Each row was made from one small tree. The marks that hang from a mark follow it in brackets, in alphabetical order. Every link used is in the known rows. Write each row's tree.
Known rows
bugul[labeb[dugel[meti] rudeb zeda[dilezi]]]: [ -7  -8 -12 -12   2  30  -7  27 -22  -4   3  -9 -21 -36   9  -7  11   1
  15  12 -12 -14  23]
labeb[bugul[meti] rudeb]: [ -9  -3  -5 -42  15  -3  12   3 -20  -4   1 -11  -1   3   2 -14  -4   9
  -4   1  16  32  -7]
labeb[bugul[meti[rudeb]] zeda[dilezi[sizek]]]: [  4  21 -15 -34  -2  20 -18  21  -1   5  -2 -25  -4   8  -2  -2  -8   5
  16  -6   4  19   4]
labeb[bugul dugel[meti] rudeb zeda[dilezi]]: [ -7  28 -16 -38  -1  22  -6  35 -36   5  -6  -5 -25 -23  14   6  11  13
  21   5  -7 -12  32]
bugul[meti]: [-11 -32   1  11  10 -21  11  -4  -2 -26  -9  12  19  19   7 -35  -2  -4
 -20  -3   4  28 -20]
bugul[labeb[zeda]]: [  4 -40  14   8  -4  -9  30  -7 -15   0  10   0   3 -13  19 -18  15  -4
 -11   3  -9  22   9]
dugel[meti[rudeb zeda[dilezi labeb]]]: [-10  -4  15   9   4  29  -9   8  14  -6  -5   9   1  18  31  -4   7  -9
  13   6   6  17  19]
labeb[dugel[meti]]: [-17 -20  -9  11   2 -19  21   9 -22 -15   5  26   9  11  10 -20   8  -3
 -15 -11 -17   3   7]
bugul[labeb[rudeb] meti]: [ -9 -36  -5 -12  18   3   9  -4  -8 -11  13 -15   2 -10   0 -28  -3  -4
  -9  10  12  28 -18]
labeb[bugul[meti[zeda[dilezi]]] dugel rudeb]: [  1   1  -3 -38  -4  16 -20  15 -21  -7  -8 -29 -20 -16   4  -3  -3  -1
   7  -6   7   3  25]
zeda[dilezi[gutilo] labeb[bugul dugel rudeb]]: [  3  25  18 -17   3 -26  -3 -16  -7   7   5  11   4 -12  -6  16  13  16
   8   5  16 -14  16]
bugul[labeb[dugel zeda[dilezi]] meti[rudeb]]: [-13 -31  -9   0  -4  16 -19  21 -10 -17   9 -32  -4 -17   0 -32   2 -10
  13   8   6   1  20]
meti[rudeb zeda[dilezi[gutilo] labeb[bugul dugel]]]: [  2   5  38 -17 -12 -12 -12 -19  -9   9  10  -4   1   9   5  15  15   6
  15  -2  10  -5  35]
zeda[dilezi[mukaz sizek]]: [  6  23 -29  35 -12 -14   7  10  37  -8 -10  22  14  10   5   1 -21 -13
 -19  -4  -3 -12 -45]
zeda[dilezi[mukaz sizek] labeb[bugul]]: [ 22  40 -27  27   2 -10   5  -6  34   7   0   9   6   7   4  24 -12  -1
  11  -9  16 -16 -18]
dugel[meti]: [-10 -17  -1  10   8 -15  22   3 -12 -17  -3  34  14  15  28 -20   8   0
 -17   0 -11  17 -12]
dugel[meti[rudeb]]: [-33 -15  -2 -12   8  -2  26  15  -5  -5   8  20  13  27  27 -23   0  -1
 -14   1  -4  33 -11]
zeda[labeb]: [ -7 -20  14  23  11 -27  29 -14  13  -8   2  21  23  18  14 -12   8  -4
 -19 -10  12  27   1]
zeda[dilezi labeb]: [  0  -1   7  36   6 -22  10  -5  26 -22 -10  29  24   6  31 -12   8  -8
 -15   1  14  10   2]
bugul[labeb[dugel[meti] zeda[dilezi]]]: [  4 -16  -7  22  -6   8  -7  16 -22 -18   4   5 -11 -27  20 -15  20  -3
  13   5 -17 -20  27]
dilezi[gutilo mukaz sizek zeda[labeb[dugel rudeb]]]: [  0  12   6  -1  -1   7  13 -30  11  49   9 -30  -4   4 -76  39 -18   8
 -10   1  -8 -29 -31]
zeda[dilezi[gutilo mukaz sizek]]: [ 13  26  -8  37 -14 -29  -7 -14  31  -5 -13  35  19  14 -12   9 -15  -1
 -13  12  -8 -25 -58]

Write each row's tree
[-16 -24 -10 -13  10   5  19   9 -25   2  24  -1  -7 -17   6 -12   5  -1
  -3   0  -9   3   6] => bugul[labeb[dugel[meti] rudeb]]
[ -3 -10  -2   2   0  27 -30   6  25   2   4 -32   3  15 -25   2 -15 -13
  11 -20   5   9  22] => bugul[meti[rudeb zeda[dilezi[sizek] labeb[dugel]]]]
[ 14   0  15   5  -9 -10   2  -7  -7  -3   1  -2  -6  -8  23  11  15  -2
   6 -20   8  -4  49] => meti[zeda[dilezi labeb[bugul dugel]]]
[  0  36 -19 -14   7   6  -6  13   7   7  22  -1   1  12   5  19   0   5
  22 -23  -1  -7  28] => zeda[dilezi[sizek] labeb[bugul dugel[meti[rudeb]]]]
[  2  34   8 -13  10  -7 -15 -10 -18  -1   2  21  -3  -8  -3  19  14  22
  25  12   7 -25  17] => zeda[dilezi[gutilo] labeb[bugul dugel[meti] rudeb]]
[  1  28 -14  -7 -17   7 -21  12   7  26 -16  -6 -11 -11 -50  23 -17   7
   4  15  -9 -34 -27] => labeb[dugel rudeb zeda[dilezi[gutilo mukaz sizek]]]
[ -1  -4  34  -3  -4   0 -19 -15   2   9 -11   2  -1  -9 -13  12   8   4
   0  10   4  -8  17] => meti[zeda[dilezi[gutilo] labeb[dugel rudeb]]]
[  7   6   6  11  -7   7 -11  -6   2   5  -9   0 -11 -23  -9   3  -1   4
  10  46   8 -23 -36] => bugul[labeb[rudeb zeda[dilezi[gutilo mukaz]]]]
[ -7  -5   0 -52  11  17   4  10 -30  10  -8 -28 -15  -6  -7  -8   1  13
  11   8  12  33   9] => labeb[bugul[meti] rudeb zeda]
[  5   4  -2  26  -9 -33  12 -23  17  11  -1  28  19  28 -27   9 -13   1
 -18   3  -9  -9 -59] => dilezi[gutilo mukaz sizek]
[ -7 -17   2  34  -4  -6  31 -14   6  15   9 -20   0   4 -27   3  -6 -10
 -17  -3   0 -22  -7] => dilezi[mukaz zeda[labeb[dugel]]]
[ -9  11   3   3  13  -2   9   5  25  -4 -10  14  13  -4  19  -3  -1  -3
 -12   7  18  16  -2] => zeda[dilezi labeb[rudeb]]
[  9 -12  23  29  -4  -4   0 -10  20 -14 -13  15   8   5  31  -1  10 -14
  -8  -3   5  13  15] => meti[zeda[dilezi labeb]]
[ 13 -18 -13 -14  -2  30 -27   7   4   2   8 -38 -17 -26 -21   3 -13 -13
   4 -15 -10   0   8] => bugul[labeb[dugel rudeb] meti[zeda[dilezi[sizek]]]]
[ 20  21 -13 -12  -9   8 -10  11 -17   1   3   3 -17  -4  17  20   4   1
  10 -30 -27 -13  28] => labeb[bugul dugel[meti[zeda[dilezi[sizek]]]]]
[ -8  -8   1 -29 -11   8 -18  16 -19 -13   3 -26 -11   4  14 -16  -1  -9
  10 -11   9  10  33] => labeb[bugul[meti[rudeb zeda[dilezi]]] dugel]
[ -7  13  -2   2 -13  18 -28   8 -12   1 -19  12 -20  -2 -17   9  -8   2
  13  28  -8 -38 -18] => labeb[dugel[meti[zeda[dilezi[gutilo mukaz]]]] rudeb]
[ 10  -9  16  11   7  -2  34 -26  18  24   8 -14  14  13 -17  15   0  -4
 -28 -26 -17  16  -9] => dilezi[sizek zeda[labeb]]
[-20 -22   4 -29  -2  24   8  17 -30  11  -1  -5 -17  -1   1  -1   1  -3
  -8  -6 -18  13  20] => labeb[dugel[meti[zeda]] rudeb]
[ 13  17   7  15   6 -27  13  -8  10 -17  -1  23  15   1  40   0  14   2
  -1  -7  18   8  15] => zeda[dilezi labeb[bugul]]
[ 10   2  11  18 -12 -18  20 -33  11  23   2   2   9  19 -39  16 -10   1
 -27   5 -25 -16 -60] => dilezi[gutilo mukaz sizek zeda]
[ 18 -14  -7 -13   4  34 -25  -2  12  -2   2 -29 -11 -17  -4   1 -12  -9
   2  -3  -4  15 -12] => bugul[labeb[rudeb] meti[zeda[dilezi[sizek]]]]
[ 30  36 -13  32   6 -17 -31 -32  26 -11  -8   8   6  17 -34  16 -12  14
  29  10  22 -30 -37] => zeda[dilezi[gutilo mukaz sizek] labeb[bugul[meti]]]
